In the rows, zero is written as 128.
Known rows, with every way that one mark hangs from another
{j_889 {j_346 {j_615 {j_98 j_398}}}}: [151 159 106 125 163 134 150 113 144 112 131 156 143 178  88 139 137 118
  84]
{j_520 j_7}: [119 122 126 137 152 111 129 132 122 137 170 142 143 133 125 126 111 133
 129]
{j_615 {j_98 {j_398 j_7}}}: [134 163 104 139 184  88 132 135 145 103 147 163 159 164 128 122 130 143
  75]
{j_398 {j_7 {j_520 {j_98 j_615}}}}: [102 131 130 130 177 121 151 178 135 177 125 141 145 181 158 125  96 127
  88]
{j_889 {j_346 j_293 {j_615 {j_98 j_520}}}}: [172 151  93 138 161 154 172 106 159 152 152 149 149 156  88 148 134 110
 116]
{j_520 {j_7 j_784} {j_98 j_398}}: [ 92 130 131 153 215 101 109 160 122 103 194 173 189 174 122 109 109 141
  99]
{j_7 j_398 {j_520 {j_98 j_615}} j_784}: [ 89 124 146 139 209 127 146 187 141 136 140 141 129 203 166 107  96 129
 103]
{j_346 j_293 {j_615 j_98} j_889}: [180 157 109 146 146 158 127 107 152 134 139 137 141 146  78 153 140 116
 118]
{j_98 j_398 {j_520 {j_7 j_784}} j_615}: [117 152 121 138 212  88 139 151 119 117 212 158 167 182 133 102 100 145
  91]
{j_615 {j_98 {j_520 {j_7 j_398}}}}: [127 137 108 138 226  87 157 129 156 121 196 157 144 147 154 113  96 129
  77]
{j_98 {j_398 {j_7 j_784}} j_615}: [119 168 126 147 182 102 125 162 128 105 165 157 154 190 127 119 120 151
 114]
{j_889 j_346}: [117 124 122 133 120 145 137 118 134 123 132 128 129 137 110 139 136 122
 146]
{j_398 {j_7 j_784}}: [114 137 133 156 174 107 128 147 142 108 172 154 148 150 127 125 109 144
 149]
{j_98 j_398 j_615}: [133 157 120 122 136 122 125 144 116 126 126 132 133 169 127 124 139 135
  93]
{j_889 {j_346 j_293 j_615}}: [148 137 116 140 118 171 152 122 139 153 132 138 142 155  73 169 150 119
 175]
{j_520 j_98}: [118 124 127 133 150 141 119 141 133 139 125 134 149 136 135 127 118 115
  99]
{j_398 {j_7 j_520 j_784}}: [ 91 119 139 144 189  90 154 163 137 121 162 151 146 167 143 114  98 153
 150]
{j_889 {j_346 j_293 {j_615 {j_98 {j_398 j_7}}}}}: [154 172  89 152 173 129 156 128 154 126 151 173 173 190  74 166 154 134
 123]
{j_889 {j_346 j_615}}: [140 138 126 125 127 156 153 120 137 140 130 133 127 151  91 154 126 113
 145]
{j_7 j_398 {j_520 j_98} j_784}: [ 74 108 145 142 219 114 146 178 143 114 148 148 144 182 161 112 100 137
 124]

Rows
[123 154 111 121 190  90 144 144 116 139 185 146 159 165 137 116 113 138
  78]	{j_98 j_398 {j_520 j_7} j_615}
[102 118 138 158 196 119 115 151 130 126 192 162 171 155 127 107  90 127
 115]	{j_520 {j_7 j_784} j_98}
[110 124 130 144 204  94 143 135 131 118 216 154 160 141 134 105  88 137
 128]	{j_98 {j_520 {j_7 j_784}}}
[ 80 108 136 125 195 118 151 172 141 137 121 135 139 167 165 128 113 129
 110]	{j_7 j_398 {j_520 j_98}}
[ 84 119 126 119 184 105 140 164 121 128 117 143 168 175 148 119 125 139
  85]	{j_7 {j_520 {j_98 j_398}}}
[113 143 131 145 225 102 153 157 138 126 217 148 138 175 151 109  85 137
 115]	{j_98 {j_520 {j_7 j_398 j_784}} j_615}
[117 168 119 141 212  87 143 159 136 111 185 157 165 186 141 114 111 148
  97]	{j_98 {j_398 {j_7 j_784}} j_520 j_615}
[168 169  99 141 165 139 121 115 146 110 139 148 165 168  74 155 159 129
 103]	{j_346 j_293 {j_615 {j_98 j_398}} j_889}
[167 173  92 133 192 122 140 112 151 117 160 145 175 160  88 149 147 127
  88]	{j_346 j_293 {j_615 {j_98 j_398 j_520}} j_889}
[125 163 105 148 235  70 145 138 155  87 192 175 175 172 138 101 109 147
  73]	{j_615 {j_98 {j_398 {j_7 j_784}} j_520}}
[125 148 109 147 237  72 142 131 137  91 218 178 178 169 131  90  98 145
  68]	{j_615 {j_98 j_398 {j_520 {j_7 j_784}}}}
[ 98 147 118 139 190 102 119 161 136 120 142 157 185 164 134 139 130 137
  90]	{j_520 {j_98 {j_398 j_7}}}
[125 167 116 131 159 105 130 155 126 130 140 144 149 177 131 135 133 144
  99]	{j_98 {j_398 j_7} j_615}
[ 87 116 129 133 188 106 152 171 139 156 132 147 159 160 153 129 102 133
 108]	{j_398 {j_7 {j_520 j_98}}}
[115 162 117 138 180 117 123 169 133 143 137 151 168 185 138 134 125 130
  71]	{j_520 {j_98 {j_398 j_7} j_615}}
[100 136 120 140 221  74 138 143 123  95 218 164 182 162 130 105 106 151
 112]	{j_98 j_398 {j_520 {j_7 j_784}}}
[102 143 119 147 223  69 154 158 143  94 163 176 159 194 139  98 109 159
  91]	{j_615 {j_98 {j_398 {j_7 j_520 j_784}}}}
[ 96 127 130 148 234  87 150 150 143 103 223 155 154 154 148 113  90 143
 135]	{j_98 {j_520 {j_7 j_398 j_784}}}
[173 148 104 146 135 168 154 108 153 148 134 150 134 165  74 153 144 113
 133]	{j_889 {j_346 j_293 {j_615 j_98}}}
[111 137 128 144 195 129 128 166 136 155 169 145 144 174 148 131  99 119
  89]	{j_520 {j_7 j_398} {j_98 j_615}}
[102 153 119 140 218  72 143 152 141  91 192 161 182 164 136 117 115 155
 116]	{j_98 {j_398 {j_7 j_784}} j_520}
[119 143 121 129 201 105 156 148 136 148 191 136 133 162 156 126  99 129
 101]	{j_98 {j_520 {j_7 j_398}} j_615}
[157 146 119 138 130 159 126 121 137 139 138 126 147 138  77 169 149 122
 165]	{j_346 j_293 j_615 j_889}
[ 96 149 132 137 197  87 150 178 124 119 156 156 149 210 143 110 112 160
 117]	{j_98 {j_398 {j_7 j_520 j_784}} j_615}
[171 153 114 115 180 120 164 112 155 144 148 143 134 144 125 120 100 108
  64]	{j_346 {j_615 {j_98 j_520}}}
